Known rows, with every step that occurs
zoze > nagitaz:  -80  -31    5  -44  -10  -60  -55   35  115   94    4   21   12   18  -68  113   28   42  241 -140  -89  -74    8  -13   -1  -17   88  -81  102 -185  -75    6  100
tikimi > gisin:  106  175 -235  -87 -100 -113  172  -53   95   67  -75  134  -23 -113   23   78  160  -89   83   37   41   17   30   67  -16   62  -32    9  -77  -74  -57  -94   16
gisin > tikimi:   38   30    9  -24  -64   20   24  137  -19   54  -38  150 -107  253  -17   81  -22  -64 -158   95   79  -64  -40  -82  -26   84 -102   24   34 -170  -44   27  147
gosin > puve:  219  -15   12  -36 -130   51  -39  -15    9  -60   47   32  -40  -48   24 -319   45   70   29    2 -140  -89  -47    0 -111  123  -97  106 -130 -127  -17  -11 -171
gosin > puve > bobi > gokaz:  364   67  -71 -142 -188  125 -123 -154  177   25   55  219   95  182   41 -148   57  360   14 -262  -77   51 -200   40 -141   87   89   67 -149 -124  254   38 -236
zoze > nagitaz > mebom: -152  -13  -10  -31   -3   82  -22   33   61   13  -79  -13  140   -4 -133  101  -20   79  411  -93   13 -239   -6    1  -82 -167  136  -65  148 -255 -127 -163  154
tarizu > nagitaz > mebom > figuk: -130  -26 -118   22 -109  266   -8   67    1  372 -181   33   46   -8 -197  261   22  177  458   25  210 -214 -101   13 -103 -323   12  101  -43  -87  -95 -352   91
gokaz > bobi > puve > figuk > zoze > nagitaz > mebom:  146 -130  -59    7  -80  153 -253   24   71  394 -356  223   88  -68  -14  409 -113  360  481 -238  -24 -154 -101  105 -147 -277  -38 -147   78 -547   49 -125   89
figuk > tarizu > nagitaz > zoze:  -45  -45 -467   -9  -88   44  -69   -9 -127  201  137   74 -125   55  -63  115   44  107  -66  151  -86    8   -6  -42   -4 -208   92  136  159 -135   52   35  291
nagitaz > mebom > rera: -147   15  113   48   87  205  194   59  -42 -100 -195   38   98   -5    4   58    1 -263  246   46  125  -96 -102  100  -37  -88  -32   34   15   -3  -72 -320  109
zoze > figuk > tarizu:  209 -122 -159  -92  -45  -29 -138 -129   22  244  190    1  -68   48    4  378 -139  234    9   86 -172   47   21   57   46 -110  -20   13  145 -136    3   74  115
puve > figuk > zoze:  176 -111 -158  -57   25    8 -180   -8    2  375 -355   51  -28  -49  116   42  -83  201   18  -65  -52  -90    3   17  -66  -41   63   47   71   -6  236   56   10
tarizu > figuk > zoze > nagitaz > puve:  120  -75 -159 -162   33  -29 -201  -40  -84  452 -176  149 -167   58 -113  469   39  233  206 -214  -28 -244    0  -50 -198   -1  112  -12  125 -257   43  -66   48
tarizu > figuk:   88  -78  -22  -38  -63   28 -129  -29   47  182    2  111   49  102 -141  278   -1   83   75 -179   67    4   -2   -8 -106 -134    3   50  -61   90   38  -46    0
tarizu > nagitaz > zoze > figuk > mebom:   69 -213 -571  -55  -63    9 -141   11   30  369   16   50   22  142 -177  545  -29  170  362   44  120  -67   26   13  155 -272   52  114   54 -257   83 -109  285
nagitaz > puve > poma:  121  -11 -166   40  140  116   85  -11 -170  133  -74  114 -129  185 -129   40  -11  106   22   79  -39 -147  -54 -102 -119  145  -95   25  -15  -61  -21    1 -276
poma > puve:  280  -63  -17  -22  -36  -34   21   25  -24   53   21  118   39   95   41   53  -31  -34  116  -53 -100 -109  -67  100  -48  224   27   73 -121  -11   20  -73 -167
tarizu > nagitaz: -150  -45 -134   -7 -102    8  -51   99   72   83   20   99  -49   19 -140  108  119   15  166  -26    6   56  -71  -26  -29 -137    1  -17   -9  -11   -4   -7   63
nagitaz > puve:  116   53  -87  -67   68   80  -11  -38 -182   45  -43   43 -143   10  -34   30   34   85  -85   44   46 -172  -24   -3  -64  154  -15    0  -12  -94  -86  -93 -119
zoze > figuk:   59 -112  -66  -31   15  -47 -147  -81   81  243   25   -8   17   23  -63  391 -122   92  125  -34  -23    1   65    4  -37  -67   23  -11  -34  -47  -32   12   39
bobi > gokaz:   59  -95  -63  -70   12 -117   -2 -127  133  -12  -59   43   61  103   39  168   66   48  -52  -98  108  103 -165   50   28  -50  143   83   38   -3  139  -26  -37
figuk > zoze:    6   -8  -46  -13   45  -60  -17  -23  -66  131 -153  -19 -103  -79  123   45  -36   56  -31   63  -31    1    0  -16  -30    4   40   22   93  -61  161   60   70
figuk > puve:  107  -79  -86  -58  -30  -44   24    0  -58   60   13   58  -48   65   72  140  -52   60  -18   39  -91   25  -42   55  -72  -13 -128    2   69  -92   52   -4    7
puve > bobi > gokaz:  153   88  -89  -99  -62   68  -80 -138  173   76   23  188  129  225   13  155   10  282  -25 -267   50  145 -134   50  -41  -35  186  -26  -25   25  287   56  -66
gisin > tikimi > rera:  -69   41    0  -81  129  -72  148  143  129   30 -147  298 -123  184  -50  154   60 -354 -136   44  130  -64 -120   -1    5  166  -74  -54    3  -92  -84  -13  144
mebom > nagitaz > puve > gosin:   38   84 -176 -201  -52   20   55  166  -53  332  -35  124 -168   29 -168  111  103  -95   39   63  -73   56 -125   20   35  243  -36   45  168 -118  -19   66 -191
zoze > figuk > tarizu > nagitaz > puve > poma:  190 -155 -464  -47  -13   74  -99  -36  -85  455  138  222 -264  237 -255  517  -40  353  197  151 -199  -32 -108  -71 -118  -85 -122   25  131 -207  -38   69 -107
zoze > nagitaz > mebom > figuk > tarizu:   76   -9  -72  -72  -49  203   -4  -53  -18  398   -2  -38   38   40  -37  278  -82  349  406   42  -34 -277  -61   81    6 -245   36   59  236 -358 -129 -275  210
gokaz > bobi:  -28  104   64   92    5   56 -104   66   26  -48  108   48  -31    2  -84   21  -49   15   86  -13   66  103  -15   59   -2  -56 -148 -164  -85 -133  -54   48    9
gosin > puve > poma:  232  -70  -71   70  -65   88   35   -1    7   49   13  112  -18  118  -60 -309    5  100  131   41 -227  -67  -89 -106 -163  120 -182  127 -123  -95   36   72 -333
tarizu > figuk > puve:  184 -158 -115  -93  -79  -30  -88  -21   -4  240   27  166    6  146  -66  414  -53  141   65 -135  -28   35  -44   54 -157 -152 -136   57   11   -3   72  -33   15
puve > figuk > mebom > nagitaz > tarizu:  209 -123 -420 -141  -55  236  -43   59  -52  342 -330   12    0  191  -77   63  159  385  227   34  187 -116 -163  181  301  -96   10   90  311 -280  -34   17  -79
zoze > nagitaz > tarizu > figuk:  -34  -54 -147 -145   36   90 -207  -83   24  250  -55  108    9  234 -268  353   90  207  176 -202   40 -145    7  -31 -137 -105  145  -39  168 -154 -152    3   37
poma > puve > figuk > tarizu > nagitaz > mebom > rera:  285 -186 -219  -61 -128  238   12  165   29  261 -188  342   41  154  -40  189   18    7  493  -33 -115 -168 -284  291  -50  -89  -19  125   59  -50   55 -353   42
zoze > figuk > tarizu > nagitaz > puve:  186 -113 -385 -148  -68   48 -184  -50  -80  355  179  137 -268   69 -152  502   14  326   84  104 -120  -62  -78   35  -53  -77  -30   -7  129 -232  -89  -26   64

Rows
 214 -201 -236 -146   -7   69 -228 -130  -35  489 -453  176  -47   81   63  351   80  394   94 -152 -134 -164  -89   29 -113  -24  114   10  232 -401   50   49  -34 => bobi > puve > figuk > zoze > nagitaz > tarizu
 373 -110  -78  -92 -156  119 -192    7   91  185 -161  117   43  -22   30 -316  -12  237  100 -114 -151 -170  -60   28 -142   80  -75  119 -152  -85   53  -24 -212 => gosin > puve > figuk
 271   46 -152 -141  -88  284  -14 -166   38  456 -157  181  204  267   48  465 -137  511  260 -166  162  -99 -213  137 -170 -222   70  107   -9 -167  249 -293  -22 => nagitaz > mebom > figuk > puve > bobi > gokaz
  17  -49 -220  -42 -159    8  -37   47   19   78  193  115 -166   40  -66   97   97  157   38   99 -133  107 -113   49   48 -183  -44    5  179  -88   30   64  146 => figuk > tarizu > nagitaz
 192   24   93  -31 -118    2  -85  108  142   82  167  308  -33   54  -88  268  -49 -132   32  -32 -136  354  -96   83  -25   85 -282 -122  -75 -158  105   73 -156 => gokaz > bobi > puve > gosin
  31  -42 -219  -26  150  -11    8   -6 -115  356 -208  105 -210  119  -84  195  -14  189  233   25 -168 -207  -40 -142 -154  132   30  -43  189 -314   63   58 -116 => figuk > zoze > nagitaz > puve > poma
  92 -129 -331  -64 -151  231 -155   64   43  233 -102  157   38   27 -145   73  -23  351  271    6  -61 -146 -133   89  -79 -367   28   51  208 -108   47 -118  142 => puve > figuk > tarizu > nagitaz > mebom
  10 -229 -447  -16   10   53    9   82   46  342  -98  108    1  175 -109  619   28 -121  449   60  155    6  -48   89  221 -225  -11  127   18 -186   64 -251  344 => tarizu > nagitaz > zoze > figuk > mebom > rera
  52  -48 -433   -9  -99  158  -60  -29 -140  602   33   29 -134   79  -30  295   12  237   78  164   28  -84  -19  -32   15 -239   43  240   68 -155   33 -150  258 => mebom > figuk > tarizu > nagitaz > zoze
 187   89 -239 -251   35   18 -148 -169   31  351 -158  220 -107  173   34  353   35  456  104 -292  -35  -98 -158   -1 -116   97  297  -79  155 -335  265   28  -13 => figuk > zoze > nagitaz > puve > bobi > gokaz
 -31    9 -212  -69  -46   79  -42   68 -114  116  -29  144 -198   25 -174  128  150   98   88   19   46 -123  -99  -19 -100   28  -16  -34   -2 -100  -90  -94  -49 => tarizu > nagitaz > puve
 227  -10  -59  -39  -50  125   11  -78  -77  395   80  -16 -110   54   90  180  -48  253    4  134  -34  -42  -52   84   93  -88  -89  133   88  -95    3 -117   56 => mebom > figuk > tarizu
 264   84 -397 -219 -160  159 -116 -120   -4  203  166  335 -178  271  -85  278  143  521  -65 -125  -34   79 -280   86  -58  -62  133  -30  147 -175  218   24  -30 => figuk > tarizu > nagitaz > puve > bobi > gokaz
  64  -23 -317  -80  -28  166  105   25 -131  111 -120  -52  -74  155  -88   78  228  236  165  161  198  -31 -155  147  346  -61  -28   53  333 -322 -112   21  -18 => figuk > mebom > nagitaz > tarizu
 116 -123 -178   45   44   -7  113   23  -46  161  -15  122  -35  232  -19  143 -113   84   94   76 -182   57  -69  -38 -121  -15 -206   40   64  -47  108   82 -162 => figuk > puve > poma
 301 -164 -137 -155 -130   -2 -267   18  136  414 -294  104  -36  -64   63 -153  -13  318  306 -185 -272 -247  -44  -15 -175   67   47   58   62 -340  148   42  -49 => gosin > puve > figuk > zoze > nagitaz
 161 -136 -276 -165    2  123 -151  -46   46  165  -25  107   31  307 -257  391  131  318  337 -144  122 -154  -40   86  113 -142   36  -22  271 -285  -58  -87   88 => zoze > nagitaz > tarizu > figuk > mebom
  66 -168 -293  -95 -136  -28 -180  -21   88  327  213   95 -127   58 -135  474  -29  259  170   54 -153  118  -57   33   14 -241  -19   -5  150 -134   -3   66  169 => zoze > figuk > tarizu > nagitaz
  92  -95  -71  -36  -11  -30 -146  -61  -27  311 -143   92  -51    7  -31  333  -28  125   39 -120   26    5   11  -29 -122 -143   34   68   25   28  192   13   66 => tarizu > figuk > zoze
 411  -56 -260 -148    1  159 -151  -65 -154  284  -63  117 -170   83   36   28  -44  374 -136   47 -117 -199  -60  100  -31   59  -23   41  147 -132   21  -41  -86 => nagitaz > puve > figuk > tarizu
 232  -71    9 -126 -133  -69   33   36  126  128   49  258    6   45   -6  244    8 -143  -46  -39 -216  241  -91   19  -31  130 -151   33   26  -31  147   41 -169 => bobi > puve > gosin
  39  -50 -200  -96   89   89 -188 -139 -162  273 -211   66 -123  119  -90  283   35  200  -98   -8   81  -85    6  -21 -181  -73   96   71  143  -34   88   53    3 => nagitaz > tarizu > figuk > zoze
 164 -157 -324  -88 -181   96 -182   68   98  309   -9  178  -81   80  -79   84   35  311  117  -19 -151   38 -127   84   10 -221  -27   27  164  -34  110   48  107 => puve > figuk > tarizu > nagitaz
 202 -132 -138   43   37  100  122    6  -62  551 -108   96  -29  263   11  328 -143  212  229   93  -75  -29  -87  -18 -103  -55 -258  153  -31  -68   85  -99 -181 => mebom > figuk > puve > poma
  79  -74 -198  -47 -132   45  140  108    7  156  -51  -42    5   49  -14  119  158  146  299   42  127   40 -168  147  399 -107  -78   63  221 -264    9  -23   35 => figuk > mebom > nagitaz
 181 -108 -139  -91   88  219   61   -3  -56   54 -137  161  -26  321 -103  361  150  -30  204   -9  252  -15 -129  205  173  -90 -113   74  147  -39  -11 -241   42 => nagitaz > tarizu > figuk > mebom > rera
 162  -58   33  192  -28  103   22   16    6  118   56  254   -6  158  -92  274  -34   98  162  -32  -63  207 -150  -21  -58  -69 -318  -90 -141 -240    9   81 -243 => gokaz > bobi > puve > poma
 146  -74    6   -5   37   78  225  106   40 -104  -78   63    8  109   88  110   81 -188  260   68  120   61 -129  192  318   -4 -176   38   91  -82   72 -244  108 => figuk > mebom > rera
 361  115  -56  -68 -113  133  -65    7   27  143   82  249  107  221   -4   49  -91  197  133 -230 -158  -59  -47  103  -98  230   67  -42 -200   -3  161   11 -190 => poma > puve > bobi
   5  -54  -33  -68   15   -7  -67   -6   27  623 -235  -33  -88  -39   71  350  -38  225  333  -46  -21 -154   -4  -32  -18  -64   82   41  107 -257   59 -110  144 => mebom > figuk > zoze > nagitaz
 193  -84  -61  -58  -33   65   32  -21  -67  448  -82   22  -49   88  101  324  -86  192  112   49   25  -57  -62   89  -44  -51 -173  117  -19 -104   22 -186   -8 => mebom > figuk > puve
 114 -177 -410  -73   50  -69 -129 -134 -123  423  -19    6   16  101   26  548 -218  109   10   50  -64  -72  123  -21 -149 -100   37  119   13 -192   54  -12  193 => nagitaz > zoze > figuk > puve
 198 -180  -71  -49   43   36   91   31  115  146  -48   44   36  139   43  489  -44  -96  382   23  112   60  -68  207  287  -66 -164   19   60 -128   36 -221  136 => zoze > figuk > mebom > rera
  96  -16  -28  -16   26   48  -14  -46  -84  518 -243  -51  -98  -57  142  236  -67  168   86   66   76  -81  -14   -1  -28  -44  -16  122    5  -70  138 -119   48 => mebom > figuk > zoze
   1 -130  -75  -98  -25  -90 -201  -27   90  418 -123  103  -24   30  -96  450   -5  154  279 -268  -64  -51    8  -45 -138 -151  120  -11  139 -156  124   22  157 => tarizu > figuk > zoze > nagitaz
 540 -282 -169  -76 -167  105  -40  -19   95  228 -210  192  129  100  103  277   46  330  204 -145   21  -32 -151  195  231 -109 -169   79   34 -238  155 -135  -88 => bobi > puve > figuk > mebom
 -61 -108  -90  -83   -1   63 -154  -24   32  322 -212   82   91   -2 -170  437  -57  214  443 -215   22 -240   -7  -38 -216 -307  163    6  181 -231   66 -140  209 => tarizu > figuk > zoze > nagitaz > mebom
 283  156 -313 -158 -146  303   62   74 -116  271  -32  144  -71  175  -71  139  126  464  240  -99  126  -86 -166  142  270   53  -50  -44  139 -345   47  -16 -111 => figuk > mebom > nagitaz > puve > bobi
-192  -52 -375   26  -31   22  -62   47  -71  196  -39   53  -31   29 -143  121   69  -27   53   28   65  -46   21 -110  -93 -159  145  110  -29  -47   27  -30  213 => tarizu > nagitaz > zoze
  77 -146 -163 -106    4  -50 -224   35  132  472 -333   54    3  -14   29  162  -58  247  275 -199 -144 -154   14  -13  -69  -68  150  -36  180 -195  170   58  117 => puve > figuk > zoze > nagitaz
 171 -228 -252   -5   53  -49  -24  -58   20  396   -1  110   -2  245  -73  521 -215  185  213   38 -203   68  -13  -39 -163  -73 -193   13   34 -104   96  101 -127 => zoze > figuk > puve > poma
-138 -104   35  -43   60  100  -15   33   43  307 -329  143   75   29 -101  503   -9  -90  541 -210   68 -164  -84   51 -148 -263   91   14  159 -159   45 -302  283 => tarizu > figuk > zoze > nagitaz > mebom > rera
 153 -179 -309  -23  114   52   59  -20  -25  273 -115   11   66  151   45  509  -86 -136  284   75  159  -42   29  108  241  -92   -8  148   30 -180   80 -242  277 => nagitaz > zoze > figuk > mebom > rera
-174  -10 -307   22  -22   38   48   19 -153  357 -140  -76   -2  -17  -46  100   83   -9   37   37  105  -35   -8  -63   89  -92  178  184   83 -173  -50   54  134 => mebom > nagitaz > zoze
 265   -4 -195 -162 -100   90 -192  -85   58  384  108  179   61  198  -11  514 -234  399  136 -165 -162   71   27   71 -167  -55  -63 -109  -45 -115  149  100   12 => zoze > figuk > puve > bobi
